Every row comes from one small tree of marks. Brackets hold a mark, then the marks that hang from it, in the order of their numbers. Every link used is in the known rows. Which tree was each row made from?
Known rows
(J_815 J_108 (J_734 J_781)): [-19  57   4 -28  -3  -7   5  -1  15  -5 -13  -6   7  -6 -12  12   8  -6
  10 -23   3  -5]
(J_815 J_108): [-29  35   1 -30  -1  -7 -19  -9  21 -13 -10 -10  -1 -11 -13  -1   7  -1
  23  -1  -5  -3]
(J_815 (J_108 J_781) (J_734 J_811)): [-24  63  14 -29  -2  -9  -5   3  21  -1  -7 -13  12  -5 -21   8  15  -1
  31 -16   8  -7]
(J_734 J_781 J_811): [-25  16   6 -28  -2   1  10  -7   7  -3 -23  -5  11 -20  -4  11   4   3
  21  28   5 -10]
(J_831 J_56 (J_734 J_781 J_811)): [-20  35  -1 -20  11   9   3   1  19  -6 -20 -15  10 -15  -1   2   4   8
  23  10  36  -3]
(J_56 (J_831 (J_734 J_781 J_811 J_815))): [  1  14  10 -27   3  10   8  -9  11   0 -15 -10   4 -12 -19   3  14   3
  23  11  11  -9]
(J_781 (J_734 (J_811 J_108) J_815)): [-27   6   5 -16   2   3 -22 -12   2   5 -13  -6   6 -20  10  14  17  -4
  23  17 -20 -12]
(J_108 J_781 J_815): [-32  15 -15 -32   1 -13 -21   5  18  -3  -6 -17   2   1  -7   4   6   3
  28  15  14  -4]
(J_811 (J_734 (J_815 J_108))): [-32  28   3 -17  -3 -10 -16 -13  14 -13  -9  -9  -4  -7  -4   7  10  -6
  16  16 -17  -1]
(J_781 (J_734 J_811 (J_815 J_108))): [-29  37  11 -20   0   6 -22 -10   5   3 -12  -4   7 -18   1  12  23   1
  23   4  -6  -9]
(J_108 J_781 J_811 J_815): [-20  21   1 -38   1 -16 -24   8  15  -3   0 -18  12 -11 -17  -7   4   0
  32  18  23  -8]
(J_831 J_56 (J_734 J_811 (J_815 J_108))): [-17  60   4 -15  10  12 -12  -2  21  -8 -10 -14   6 -12  -9  -3  23   6
  24   1  17  -1]
(J_734 J_811 (J_815 J_108)): [-24  45  13 -22  -2   4 -10 -10  10  -5 -10  -5   7 -16 -12   3  28   1
  21  16 -19  -7]
(J_811 (J_108 J_781 J_815)): [-28  -2 -19 -25   3 -17 -34  -1  15  -2  -5 -17   4  -4  -5   5   2  -7
  26  21 -17 -10]
(J_811 (J_108 J_781) J_734): [-35  -9  -7 -17   0 -25 -29  -9  17  -8 -10 -15   0  -7  -3  11 -11 -11
  30  25 -17  -7]
(J_831 J_56 J_734): [-22  24  -8 -22  13   4  -4  -4  28 -14 -13 -19  -4  -8   1  -6   2   4
  26  -2  34   3]
(J_831 (J_734 J_781 J_815)): [-16  22   1 -23   3   7  14  -6  13  -9 -13  -8   1 -13  -6   7  14   6
   4   2  21   0]
(J_815 J_108 J_734): [-22  50   6 -28  -1  -8  -3  -4  21  -9  -7 -10   1  -4 -12   3  11  -4
  20 -23  -4  -3]
(J_831 J_56 (J_734 J_811)): [-21  30   1 -20  13   8  -4  -4  25  -9 -15 -19   3 -13  -1  -6   6   9
  34   9  29  -1]
(J_815 J_734): [-23  13   3 -28   0  -8  15  -7  20  -8  -9 -12  -4  -4  -1   6   5  -2
  21  -6   4  -2]
(J_781 (J_734 (J_815 (J_108 J_811)))): [-24  32  10 -25   0   0 -26  -9   7  -2  -7  -5   5 -20  -3   6  17  -5
  15  -5   5  -6]
(J_56 (J_831 (J_734 J_815))): [ -1   4   3 -29   4   6   2 -13  19  -6  -9 -14  -6  -7 -19  -4  12   2
  25   2  12  -5]
(J_815 (J_108 J_781)): [-31  41  -2 -31  -2 -12 -23  -3  22  -9  -9 -13   2  -8 -19   3   6  -2
  26  -5  11  -2]

Which tree is each row?
[-20  28  10 -27  -1  -1  24  -3  10  -1 -17  -6  10 -11  -3  14   8   0
  19   3   7  -8] -> (J_815 (J_734 J_781 J_811))
[-25  52  11 -23  -3   0 -13  -4  11  -3  -9  -8  10 -14 -17   8  27   1
  23  14  -5  -6] -> (J_734 J_811 (J_815 (J_108 J_781)))
[-18  30  -9 -16  12   8  -1  -4  22 -12 -10 -15  -4  -8   1  -3  14   2
  16   0  27   4] -> (J_831 J_56 (J_734 J_815))
[-16  29  -3 -11  13   9 -12  -5  18  -6 -11 -15   6 -14   0  -2  18   1
  24  14   3  -4] -> (J_831 J_56 (J_734 (J_811 J_108) J_815))
[-21  26   7 -21  -3   7  13  -7   0  -2 -19  -1  12 -20  -3  15  19   0
   9  29  -3  -8] -> (J_734 J_781 J_811 J_815)
[-15  32   7 -36   1 -17 -11  12  16   1   3 -18  14  -6 -18  -5   7  -2
  30   0  25  -9] -> (J_108 J_781 J_811 (J_815 J_734))
[-35  15 -12 -30   2  -9 -30   5  13   5  -6 -16   4  -1   2  11   6   2
  29   5  22  -7] -> (J_108 (J_781 J_734) J_815)
[ -2   3   2 -32   4   3   5 -10  18  -4 -16 -14   0  -9 -18   0  -1   2
  24   0  22  -7] -> (J_56 (J_831 (J_734 J_781)))
[-26  11  14 -33  -1 -23 -16  -1  17  -9  -5 -16   8 -17 -17  -2  -9  -4
  34  20  27  -5] -> (J_108 J_781 (J_811 J_734))
[-26   3  -2 -23   3  -5 -23  -8  11  -2 -12 -12   8 -14  -1   1   9   1
  34  36 -36 -15] -> (J_734 (J_811 (J_108 J_815)))
[-19  29 -10 -21  10   6   3   0  21 -10 -18 -15   2 -11   1   2  -1   3
  16  -1  40   2] -> (J_831 J_56 (J_734 J_781))
[-23  21   4 -35   2 -13 -36   9  10   6   0 -16  14 -13  -9   0   4  -1
  32   7  30 -11] -> (J_108 (J_781 J_734) J_811 J_815)
[-27  -2  -7 -11  -2 -14 -15 -13   3  -7 -15  -5   2 -13   4  18   1 -16
   7  31 -36  -8] -> (J_811 J_108 (J_734 J_781 J_815))
[-21  48  14 -23   4   6  -7  -3  18  -6  -7 -14   8 -12 -19   0  25  11
  24   0  13  -3] -> (J_831 (J_734 J_811 (J_815 (J_108 J_781))))
[-21   7   8 -22   7   2  -8 -10  21  -8 -12 -16   4 -16  -8  -3   8   8
  33  13  -4  -8] -> (J_831 (J_734 (J_811 J_108)))
[-26  42   0 -24  -3  -5 -15  -5  14  -8  -7  -9   0  -9 -17   7  20  -4
  14   2   1   0] -> (J_734 (J_815 (J_108 J_781)))
[-19  46   9 -28  -3  -8 -19  -2  12  -8  -2  -8   7 -16 -24  -1  19  -6
  16   3   8  -3] -> (J_734 (J_815 (J_108 J_781 J_811)))
[-34  -4 -15 -18   1 -25 -40  -3  15  -4  -6 -18   2   0  -1   9  -5  -9
  30  30 -26 -10] -> (J_811 (J_108 J_781 J_815) J_734)
[ -1   1   7 -28   4   5  -3 -10  15   0 -17 -12   7 -13 -20   1   2   1
  31  12   1 -14] -> (J_56 (J_831 (J_734 J_781 (J_811 J_108))))
